Each row was made from one small tree. Brackets hold a mark, then the marks that hang from it, in the order of their numbers. Every link used is in the known rows. Write each row's tree.
Known rows:
{Q_78 Q_19 {Q_208 {Q_867 {Q_159 Q_123}}}}: [ 2.04  0.09 -4.87 -1.50  1.50  0.99 -0.66 -0.99 -0.95 -1.30  1.09  1.53
 -2.84 -0.97 -1.83  0.37  0.23 -2.46  3.12 -1.23  1.79 -1.77  0.38  0.67
 -1.06 -2.86  2.71  0.13  3.30]
{Q_123 {Q_159 Q_584 {Q_766 Q_189} Q_919}}: [ 1.44 -0.54  0.70 -0.44  0.07  4.59 -1.66 -2.75 -0.17 -1.03  1.82 -1.11
 -3.30 -0.74  1.62 -1.82 -1.42  0.09 -0.28 -0.68 -1.96 -0.89 -1.57 -0.09
 -0.60  1.69 -1.02 -1.47  2.58]
{Q_919 {Q_159 Q_584 Q_867}}: [ 1.19  1.16 -1.25 -3.15  3.32  3.12 -2.61 -1.45  0.68 -0.02  1.06 -0.86
 -1.61  0.23 -1.80  0.49 -2.90  0.96  2.25 -0.47 -1.52 -0.18 -0.77 -0.12
 -1.28 -0.87 -1.20 -2.54  3.66]
{Q_716 {Q_242 {Q_159 Q_123 Q_584 Q_766 Q_919}}}: [-0.01 -2.01 -0.34 -0.60 -1.50  0.75  1.16 -0.48 -1.29 -1.06 -0.61  0.58
  0.01 -1.63  1.54 -1.13 -0.03 -1.49  1.53  0.91 -0.01 -0.47 -0.34  0.38
 -2.74  0.76  0.22 -0.38  0.79]
{Q_159 Q_123 {Q_242 Q_716} Q_584 {Q_766 Q_189} Q_867 Q_919}: [-0.36  1.46  1.13  0.85  0.08 -1.63 -1.90 -1.19 -1.54  0.26  1.93 -2.16
  1.13 -1.60  0.32 -2.09 -1.02 -1.82 -1.05 -0.85 -3.20  0.59  0.05  0.78
 -2.98  3.14  1.08  1.54  2.52]
{Q_208 {Q_78 Q_117} {Q_867 {Q_159 Q_123 Q_242 {Q_766 Q_189}}}}: [-0.19  0.11 -2.62 -1.15  1.74 -0.68 -1.85 -1.06 -1.84 -1.61  2.39 -0.60
  1.37  0.28 -2.23 -2.37 -1.07 -3.02 -0.56 -2.41 -1.24 -2.52  2.34  0.22
 -2.03 -1.23  2.24  0.59  2.02]
{Q_584 {Q_159 Q_242 Q_766 Q_867 Q_919}}: [-2.45  1.36 -0.17 -0.93 -0.52  1.17  0.29 -0.11  0.66 -2.01  1.77  0.80
  0.11 -1.43  0.14 -0.02 -3.43 -3.10 -0.71 -0.57 -1.67 -1.00 -0.12  0.26
 -2.11  2.80  2.00 -2.18  0.54]
{Q_189 {Q_766 {Q_159 Q_123 Q_242 Q_584 Q_867 Q_919}}}: [-1.20  3.28  1.40 -4.36  0.07 -0.59 -0.27 -2.75 -0.71 -0.20  1.37 -0.97
 -2.30 -1.60 -0.50 -0.73 -2.68 -3.61 -2.22 -0.69 -1.12 -0.77  1.05 -0.02
 -2.63  2.15  0.32  0.58  2.69]
{Q_766 {Q_159 {Q_242 Q_716} Q_584 Q_867 Q_919} Q_189}: [ 0.78  2.54  1.65  0.20  0.66  1.50 -1.47 -1.62 -0.87  0.97  1.39 -3.98
 -0.16 -1.13  1.85 -1.07 -1.88 -1.24 -2.28 -0.18 -0.40  1.73  0.52  0.67
 -1.06  2.05 -1.84 -0.04  2.12]
{Q_123 {Q_159 {Q_242 Q_716} Q_584 {Q_766 Q_189} Q_867 Q_919}}: [-0.70  0.64  1.24  0.55  0.90  1.68 -2.95 -2.17 -0.55  0.28  1.65 -1.72
  0.45 -1.15  1.83 -0.93 -2.20 -2.05 -1.51 -0.92 -2.16  1.06 -0.66  0.88
 -1.93  2.31  1.18 -0.68  3.40]
{Q_716 {Q_242 {Q_159 Q_584 Q_867 Q_919}}}: [-0.61 -0.08 -0.82 -0.86  0.14  1.45  0.60 -0.77  1.32 -0.56 -0.38  0.18
 -0.76 -1.19  2.35  1.57 -1.51 -0.59  2.17  1.02  1.26  0.40  0.11  0.92
 -1.86 -1.18 -0.43 -2.13  1.33]
{Q_117 {Q_78 Q_19 Q_208}}: [ 3.23 -1.84 -3.24 -1.07  3.41  3.20  0.30 -1.36  2.49 -1.43  1.62 -0.21
 -5.49 -0.40 -2.57 -0.35 -3.17  1.63  3.91  0.85  1.02 -1.77 -2.18  0.03
 -1.19 -1.90  1.00 -1.91  0.24]
{Q_766 {Q_159 Q_123 {Q_242 Q_716} Q_584 Q_867 Q_919} Q_189}: [ 0.91  2.95  1.25 -0.31 -0.45 -0.26 -1.35 -0.98 -1.93  0.24  1.28 -3.49
  0.19 -2.03  1.44 -2.41 -1.44 -2.15 -2.62 -0.89 -1.18  0.74  0.51  0.38
 -1.31  2.43 -1.25  1.01  2.98]
{Q_208 Q_78}: [ 2.46 -0.06 -2.11 -1.17  3.02  3.65 -0.16  0.39  1.97 -2.50  2.97  0.71
 -1.98  0.82 -1.01 -1.20 -3.17  1.06  2.65 -0.34  0.50 -1.58  0.55 -1.52
 -0.92 -3.07 -0.87 -0.73  0.54]
{Q_208 {Q_78 Q_19 Q_117} {Q_867 {Q_159 {Q_242 Q_716} Q_584}}}: [ 0.53 -1.08 -5.27 -0.48  6.16  0.51 -2.85 -2.24 -2.47 -0.30 -0.26 -0.74
  1.73  0.97  0.00  0.80 -1.51 -4.41  2.88  0.00  0.04  0.43  1.32 -0.95
 -4.45 -4.80  3.27 -0.32  2.43]
{Q_766 {Q_159 Q_123 Q_242 Q_584} Q_189}: [ 2.91  1.94  0.63 -2.22  0.53  2.52 -1.02  0.10 -1.99  2.03  2.54 -2.90
 -2.45 -1.45 -1.51 -3.79 -1.15  0.21 -1.10  0.07 -1.60 -0.61  0.13 -0.43
 -0.61  1.62 -3.14  0.54  1.82]
{Q_242 Q_159 Q_716}: [ 3.41 -1.40 -1.61  0.23  2.49  6.04  0.15  0.48  0.40 -1.18  0.29 -0.56
 -0.74  0.58  0.77 -0.23 -2.45  2.47  4.27  1.08  2.29  0.68 -0.77 -1.27
 -0.64 -2.20 -3.35 -0.89 -0.22]
{Q_919 Q_159}: [ 2.59 -0.07 -1.28 -2.56  1.85  5.39 -1.27 -0.24  0.84 -1.50  1.58 -0.70
 -2.37  0.47 -2.29  0.13 -3.46  2.91  3.05  0.12  0.32 -0.67 -0.61 -1.25
  0.60 -1.31 -2.91 -2.91  1.29]
{Q_716 Q_242}: [ 2.44 -1.31 -1.13 -0.20  1.32  3.88  1.09  1.21  1.96 -0.97  3.35  0.75
 -2.27  0.18 -1.04 -0.30 -1.97  3.52  3.85  1.41  2.23 -0.33  0.07 -0.57
 -0.63 -2.15 -0.67 -2.83 -1.16]
{Q_189 Q_766}: [ 2.32 -0.12 -0.24 -2.72  2.91  5.10  0.23 -1.56  2.35 -1.36  3.42  0.70
 -5.06  1.05 -2.16 -0.15 -3.15  3.14  3.39  0.58  0.90 -1.16 -0.18 -1.60
 -1.09 -1.14 -1.42 -1.51 -0.76]
{Q_848 {Q_919 {Q_159 Q_123 Q_584 Q_867}}}: [ 0.64  1.59 -1.48 -3.05  1.59  1.77 -1.53 -2.23 -0.49 -1.25  0.39  0.85
 -0.99 -1.68 -1.25 -0.30 -3.01 -1.16  1.28 -0.97 -1.96 -1.23 -1.20  0.20
 -0.70 -0.32  0.25 -0.74  5.16]
{Q_867 {Q_159 Q_123 {Q_242 Q_716} Q_584 {Q_766 Q_189} Q_919}}: [ 0.58  0.09  0.70  0.08 -0.59  0.36 -2.03 -1.19 -3.13  0.57  0.30 -1.93
  1.24 -0.96  0.26 -1.98 -0.42 -2.31 -1.46 -0.91 -1.53  0.54  0.60  0.00
 -2.52  2.26  0.38  2.02  2.79]
{Q_848 {Q_919 {Q_159 {Q_242 Q_716} Q_766 Q_867}}}: [-1.18  0.19  0.29 -0.52  2.19  2.12 -1.69 -1.60 -0.20 -1.09  1.05 -0.22
  2.45 -0.72 -1.78  0.65 -3.78 -1.58  0.46 -0.21 -0.58  1.25 -0.32  1.12
 -0.95  1.02  1.60 -1.16  2.35]
{Q_242 {Q_159 Q_123 Q_584 Q_766 Q_867 Q_919} Q_716}: [-0.07 -0.41 -0.48  0.21  0.43  0.07 -0.47 -1.65 -1.36 -1.72 -1.31 -0.48
  1.43 -1.18  1.98 -0.87 -1.00 -2.87  1.14 -0.48 -1.26  0.35 -0.82  0.54
 -3.30  1.37  0.41  1.17  3.05]
{Q_208 {Q_867 Q_159}}: [ 1.55  0.73 -2.46 -1.46  1.88  3.52 -0.94 -0.49  0.52 -1.02  1.87  0.50
 -1.29  1.13 -0.55  0.95 -1.67  0.08  2.66 -1.31  1.87 -0.80  1.09 -0.18
 -0.45 -2.84  0.01 -0.62  2.48]
{Q_159 Q_123 Q_584 {Q_766 Q_189}}: [ 3.24 -0.31  0.09 -0.53  1.31  2.28 -1.10 -0.82 -0.77  0.42  3.11 -1.32
 -2.78 -0.39 -1.92 -3.91  0.02  1.66  1.36 -0.17 -3.20 -1.30 -1.07 -0.34
 -1.83  1.93 -0.99  0.39  1.42]
{Q_159 Q_123 Q_584 {Q_766 Q_189} Q_867 Q_919}: [ 0.40  1.47  0.65 -0.24 -0.58 -0.50 -0.83 -2.06 -0.19 -1.09  2.42 -1.60
 -2.02 -1.46 -0.35 -2.24 -0.39 -0.76 -0.34 -1.16 -3.61 -1.33 -0.66  0.79
 -1.96  2.99  0.46  0.49  2.92]
{Q_766 {Q_159 Q_123 Q_242 Q_584 Q_867 Q_919} Q_189}: [ 0.25  3.87  1.32 -1.92 -1.32 -0.37 -0.82 -1.19 -1.28  0.49  1.91 -3.21
 -1.67 -2.30  0.11 -2.10 -1.49 -2.26 -2.67 -1.08 -2.05 -0.59  0.56  0.62
 -0.76  2.72 -1.64  0.49  3.18]
{Q_867 Q_159}: [ 2.29 -0.23 -1.76 -1.79  1.79  5.01 -0.13 -0.16  0.96 -1.11  1.54  0.16
 -2.45  0.80 -1.82  0.27 -2.11  1.42  2.91 -0.22  1.55 -0.99 -0.03 -0.96
 -0.35 -2.12 -1.57 -1.35  1.63]

Which tree is each row?
[-1.36  2.29  0.70 -0.69 -2.10 -0.22 -0.17  0.61 -0.02 -1.85  2.77 -0.15
 -0.57 -2.69 -0.08 -2.40 -2.27 -2.50 -2.09 -1.27 -3.06 -2.02  0.16  0.18
 -1.17  4.24  1.35 -1.26  1.15] => {Q_584 {Q_159 Q_123 Q_242 {Q_766 Q_189} Q_867 Q_919}}
[ 0.68  0.95  0.92 -1.28  1.94 -0.04 -3.99 -0.66 -1.96  1.57  1.66 -2.80
  1.66 -0.88 -2.26 -2.51 -1.54 -0.48 -0.63 -0.79 -3.60  0.85 -0.12  0.61
 -2.18  2.44  0.43 -0.32  3.71] => {Q_919 {Q_159 Q_123 {Q_242 Q_716} Q_584 {Q_766 Q_189} Q_867}}
[ 1.84 -1.56 -6.32 -0.87  3.78  3.14 -0.23 -3.18 -0.69 -1.93  0.44  0.82
 -3.23  0.33 -1.60  2.14 -0.60 -0.99  4.38 -0.58  2.63 -1.34 -0.48  0.65
 -1.46 -3.78  1.75 -2.47  1.26] => {Q_78 Q_19 Q_117 {Q_208 {Q_867 Q_159}}}
[ 1.96 -0.44 -1.28 -1.07  3.40  4.91 -2.57 -0.36 -1.15  1.22  1.15  0.11
 -0.06 -0.15  0.88 -0.55 -3.45  0.14  2.09  0.19  0.25  1.16 -1.09 -1.22
 -2.25 -1.65 -0.51 -0.93  2.53] => {Q_123 {Q_159 {Q_242 Q_716} Q_584}}
[ 2.34 -1.39 -5.88 -0.04  4.11  2.83  0.27 -3.11 -0.17 -2.19  1.77  0.50
 -4.23  0.01 -1.37  1.48 -1.08  0.55  5.31  0.08  1.70 -1.34 -1.20  0.29
 -1.56 -3.08  1.04 -2.49 -0.43] => {Q_78 Q_19 Q_117 {Q_208 Q_867}}
[ 4.40  1.25  0.36 -1.23 -0.35  4.27  0.33  0.36 -0.22 -1.18  3.24 -2.47
 -3.85 -0.78 -1.30 -3.94 -1.03  2.20  0.05 -0.18 -0.02 -1.62 -0.20 -0.92
  1.46  0.98 -3.79 -0.59  1.05] => {Q_766 {Q_159 Q_123} Q_189}
[-0.19  1.44  1.27  1.27 -1.05 -1.07 -0.87 -0.29 -0.45 -1.45  2.81 -1.94
  0.98 -1.56 -0.53 -1.78 -1.51 -0.79 -0.72 -1.04 -1.91 -0.02  0.46  0.61
 -1.56  2.99  0.84  0.88  1.32] => {Q_159 Q_123 {Q_242 Q_716} {Q_766 Q_189} Q_867 Q_919}
[-0.38 -0.28  0.79 -0.10 -1.64 -0.63  0.23 -0.76  0.12 -0.52  0.78 -1.07
 -0.47 -2.01  1.37 -1.69  0.62 -1.11  0.01  0.30 -1.36 -0.62  0.00  1.64
 -1.67  1.95  0.38 -0.80  1.79] => {Q_716 {Q_242 {Q_159 Q_123 Q_584 {Q_766 Q_189} Q_867 Q_919}}}
[-0.81  0.17  0.28 -0.91  0.70  1.37 -0.41 -1.75 -1.13  0.32  1.28 -0.67
 -0.73 -0.62 -0.50  0.02 -2.05 -1.40  0.64  0.08 -1.97  0.22 -0.43  0.08
 -3.25  1.91  0.07  0.42  0.67] => {Q_159 Q_242 Q_584 Q_766 Q_919}
[ 0.88 -0.28 -1.56 -1.67  1.11  0.67  0.18  0.68  0.45  0.44  0.61  0.73
 -0.60 -1.38  0.18 -0.74 -0.83 -0.15  2.97  0.89  0.47 -0.51 -0.17  0.66
 -2.33 -1.66  0.21 -1.38  2.18] => {Q_716 {Q_242 {Q_159 Q_123 Q_584 Q_867}}}
[-1.31 -0.84 -0.28 -0.74 -1.17 -1.02  0.67 -0.81 -0.22 -1.08 -0.36  0.50
  0.55 -1.93  1.28 -0.55 -0.15 -2.56  1.02  0.32 -0.62 -0.44 -0.05  1.46
 -3.01  1.04  1.74 -0.64  2.16] => {Q_716 {Q_242 {Q_159 Q_123 Q_584 Q_766 Q_867 Q_919}}}
[-0.62  1.13  0.91  1.24 -0.28  1.87 -0.89  0.16  0.34 -1.29  2.33 -0.97
  0.91 -1.20  1.56 -1.32 -2.86 -1.45 -1.64 -0.28 -1.60  0.28 -0.07  0.31
 -1.42  3.41  1.14 -2.02  0.01] => {Q_584 {Q_159 {Q_242 Q_716} {Q_766 Q_189} Q_867 Q_919}}
[-0.01 -0.64  0.40  1.04  0.49  1.98 -0.03 -0.54 -0.75 -1.52  1.55 -0.83
  0.99 -0.07  0.10  0.16 -2.63 -0.29  1.04  0.22  0.09  1.14  0.11 -0.50
 -2.35  1.30  0.01  0.35 -0.63] => {Q_159 {Q_242 Q_716} Q_766 Q_919}
[ 0.63  1.58 -1.04 -2.51  2.63  0.29 -3.52 -0.03 -1.82  1.00  0.50 -1.05
  1.78 -0.89 -1.73 -0.45 -3.07 -0.87  1.20 -0.66 -1.66  0.87  0.02 -0.42
 -2.53 -0.30  0.14 -0.44  4.31] => {Q_919 {Q_159 Q_123 {Q_242 Q_716} Q_584 Q_867}}
[ 2.87  1.41  1.05 -0.40 -1.16  4.90  0.71 -1.14  0.52 -2.22  2.41 -3.15
 -4.06 -0.54  0.91 -1.67 -1.84  1.68 -0.81 -0.16  0.86 -0.75 -0.06 -0.29
  1.93  1.32 -4.28 -1.47  0.13] => {Q_766 {Q_159 Q_919} Q_189}
[ 1.97  0.31 -1.49 -2.98  1.30  3.52 -1.07 -1.87 -1.56 -1.16 -0.03  0.83
 -1.58 -1.57 -1.01 -0.80 -2.80 -0.02  1.75 -0.40 -1.33 -1.19 -1.38 -0.83
 -0.42 -0.64 -1.24 -0.46  3.96] => {Q_848 {Q_919 {Q_159 Q_123 Q_584}}}
[-0.62  2.10 -1.22 -0.39 -0.68  0.36 -0.20  1.35 -0.75 -2.52  0.95  1.01
  1.49 -2.14  1.84 -0.49 -3.87 -2.75 -0.11 -0.86 -0.32 -0.57  0.31 -1.08
 -2.17  1.02  1.27 -1.02  1.69] => {Q_584 {Q_159 Q_123 {Q_242 Q_716} Q_867 Q_919}}
[-0.54  1.42  0.70  0.89 -1.35 -0.02 -0.74  0.71 -0.87 -1.99  2.07 -0.50
  1.29 -2.18  1.25 -2.56 -2.22 -2.31 -1.94 -0.94 -2.29 -0.70  0.05 -0.10
 -1.63  3.93  1.69 -0.84  1.00] => {Q_584 {Q_159 Q_123 {Q_242 Q_716} {Q_766 Q_189} Q_867 Q_919}}
[ 0.44 -0.47 -0.80 -1.75 -0.61  1.02 -0.46 -2.00 -1.96 -1.47 -0.33  0.34
 -0.73 -0.57 -0.29 -1.00 -0.46 -2.95  0.20 -1.23 -1.36 -1.22 -0.23 -0.39
 -2.75  1.13  0.73  1.02  3.63] => {Q_867 {Q_159 Q_123 Q_584 Q_766 Q_919}}
[ 1.73 -0.39 -1.91 -0.09  1.34  3.06 -1.35 -1.80  0.29 -0.04  2.52  0.27
 -1.96  0.60 -1.33 -0.69  0.03 -0.18  0.17 -2.16  1.66 -0.76  0.62  2.51
 -0.11 -0.28  1.14 -0.37  2.00] => {Q_78 {Q_208 {Q_867 {Q_159 {Q_766 Q_189}}}}}
[ 0.04  0.69  0.76 -0.56  0.32  2.75 -1.99 -3.04  0.85 -1.00  2.11 -1.11
 -2.64 -0.99  1.34 -1.24 -1.59 -1.04 -0.76 -1.26 -2.49 -0.88 -1.35  0.80
 -0.89  2.03  0.45 -1.73  3.69] => {Q_123 {Q_159 Q_584 {Q_766 Q_189} Q_867 Q_919}}
[ 1.12 -1.92 -0.23  1.16  0.22  4.13  0.62 -0.90 -0.13 -2.76 -0.69 -0.69
  0.27  0.10  1.93  0.02 -1.82  0.09  2.14  0.71  1.30  0.79 -0.74 -0.49
 -1.21  0.45 -1.79 -0.19 -0.44] => {Q_242 {Q_159 Q_766 Q_919} Q_716}
[ 1.91 -0.23 -4.74 -1.11  2.75  2.74 -0.69 -1.56  0.09 -0.81  1.25  0.94
 -3.22  0.03 -1.37  1.77 -0.25 -1.73  3.47 -0.76  2.46 -0.75  0.24  1.06
 -0.79 -3.34  2.16 -1.06  2.29] => {Q_78 Q_19 {Q_208 {Q_867 Q_159}}}
[ 0.07  2.14  1.18 -3.61  1.36  2.52  0.04 -4.04  1.17 -1.20  1.35 -1.05
 -4.04 -0.11  0.64 -0.05 -2.53 -1.61 -1.05 -0.29 -0.03 -0.43  0.18  0.18
 -1.81  1.14 -0.63 -1.03  1.89] => {Q_189 {Q_766 {Q_159 Q_584 Q_867 Q_919}}}
[-1.40  2.85  1.72 -3.92  1.18  1.39 -0.43 -3.34  0.37  0.34  1.44 -1.37
 -2.66 -0.66 -0.22  0.50 -3.13 -2.72 -1.93 -0.25 -0.38  0.15  0.88  0.43
 -2.56  1.77 -0.11 -0.49  1.74] => {Q_189 {Q_766 {Q_159 Q_242 Q_584 Q_867 Q_919}}}
[ 0.14  0.47 -0.30 -0.33  2.64 -1.02 -1.86 -0.33 -1.56  1.04  1.98 -0.36
  1.92 -0.64 -1.51 -1.91 -1.44 -1.94  1.22 -0.42 -2.54  0.79 -0.29  0.33
 -4.57  1.46  2.30  1.41  2.63] => {Q_159 Q_123 {Q_242 Q_716} Q_584 Q_766 Q_867}
[-1.44  1.81  0.90 -0.22 -1.07  1.66 -0.20 -0.01  1.00 -1.30  2.93 -0.71
 -0.97 -1.55  0.21 -1.20 -2.71 -1.53 -1.80 -0.59 -2.41 -1.05 -0.05  0.64
 -0.84  3.78  0.91 -2.41  0.08] => {Q_584 {Q_159 Q_242 {Q_766 Q_189} Q_867 Q_919}}
[-0.05  2.56  1.09 -4.42  1.02  1.14  0.15 -0.95  0.61 -0.44  3.17 -0.55
 -2.71 -0.78 -3.04 -1.64 -2.94 -1.35 -0.80 -0.54 -0.05 -1.35  1.24 -0.27
 -1.34  1.16  0.11 -0.22  1.43] => {Q_189 {Q_766 {Q_159 Q_123 Q_242 Q_867}}}
[ 2.72 -1.90 -4.58 -0.59  4.61  3.61  0.46 -1.66  0.94 -3.80  2.05 -0.52
 -3.45  0.57 -2.25 -0.58 -2.30  0.50  4.97  1.24 -0.57 -2.35 -0.73 -2.28
 -1.80 -3.80  0.21 -2.53 -0.79] => {Q_208 {Q_78 Q_19 Q_117}}
[-0.51  2.41  1.43 -2.83  0.83 -0.37 -0.86 -2.63 -1.39 -0.32  0.67 -1.24
 -0.44 -1.05  0.84 -0.87 -2.65 -3.38 -2.07 -0.55 -0.25  0.50  1.00 -0.26
 -3.18  1.86  0.67  1.08  2.54] => {Q_189 {Q_766 {Q_159 Q_123 {Q_242 Q_716} Q_584 Q_867 Q_919}}}
[ 1.74 -0.02 -1.64 -0.27  2.25  4.87 -0.33  1.88 -0.26 -0.41  1.84  0.80
  0.16 -0.12  0.56 -0.96 -3.99  0.74  1.93  0.89  0.80  0.37 -0.40 -1.96
 -1.71 -0.41 -0.66 -2.28 -0.71] => {Q_584 {Q_159 {Q_242 Q_716}}}
[-0.87  0.68 -0.51 -1.29 -1.95  1.23  0.78  0.83 -1.37 -2.45  1.44  1.36
 -0.07 -2.10  0.03 -1.67 -2.88 -2.88 -0.58 -0.63 -1.79 -1.98 -0.30 -1.07
 -2.19  2.89  1.14 -0.85  0.29] => {Q_584 {Q_159 Q_123 Q_242 Q_766 Q_919}}
[ 0.76  0.59  1.05  1.33  2.24  1.70 -1.50  0.03  0.89  0.67  3.94 -2.33
  0.33  0.12 -1.90 -1.48 -1.81  1.34  0.77 -0.02 -1.37  1.03  0.15  0.80
 -1.34  1.73  0.22 -0.46  0.36] => {Q_159 {Q_242 Q_716} {Q_766 Q_189} Q_867}
[ 0.57  0.01  0.90  0.52 -1.60  0.92 -0.94 -0.20 -2.12 -1.03  1.29 -1.81
  1.12 -0.97 -0.44 -1.68 -1.02 -1.39 -1.15 -1.05 -0.44  0.03  1.11 -0.09
 -1.02  2.07  0.06  1.39  1.74] => {Q_867 {Q_159 Q_123 {Q_242 Q_716} {Q_766 Q_189} Q_919}}
[-0.19  2.17 -1.01 -4.07  1.89  0.05 -2.84 -0.17 -1.16  0.97  1.10 -0.77
 -0.03 -1.27 -2.98 -0.17 -2.95 -1.14  1.11 -0.92 -2.62 -0.58  0.04 -0.19
 -2.08  0.01 -0.20 -0.87  4.51] => {Q_919 {Q_159 Q_123 Q_242 Q_584 Q_867}}
[-0.21  0.86  0.78 -1.67 -1.31  0.19 -1.32 -1.23 -2.37  0.65  0.96 -1.63
 -0.63 -1.34 -1.23 -1.71 -0.40 -2.52 -1.67 -1.24 -2.49 -0.76  0.49  0.30
 -2.03  2.58  0.16  1.58  2.91] => {Q_867 {Q_159 Q_123 Q_242 Q_584 {Q_766 Q_189} Q_919}}
[ 0.35  0.16  1.00 -1.85  1.69  3.69 -2.22 -2.50 -1.30  1.48  1.56 -1.55
 -0.86 -1.13 -2.14 -1.15 -2.48  0.05 -0.63  0.28 -2.81  0.29 -1.00  0.92
 -0.10  2.23 -1.08 -0.90  2.06] => {Q_848 {Q_919 {Q_159 Q_242 Q_584 {Q_766 Q_189}}}}
[ 3.67  1.27  0.65 -0.59  1.24  2.59 -1.60  0.19 -2.72  1.94  1.98 -3.22
 -0.50 -0.90 -0.18 -4.04 -1.05  0.36 -1.02  0.30 -0.59  0.80  0.09 -0.65
 -1.25  1.34 -2.83  0.89  1.67] => {Q_766 {Q_159 Q_123 {Q_242 Q_716} Q_584} Q_189}
[-0.04  1.07 -1.19 -1.50  1.01  2.52  0.00 -1.89  0.85 -0.90 -0.69 -0.73
 -1.67 -0.77  1.75  1.40 -2.28 -1.13  2.18 -0.07 -0.35 -0.20 -0.75  0.36
 -1.64 -0.68 -1.84 -0.73  2.37] => {Q_242 {Q_159 Q_584 Q_867 Q_919}}
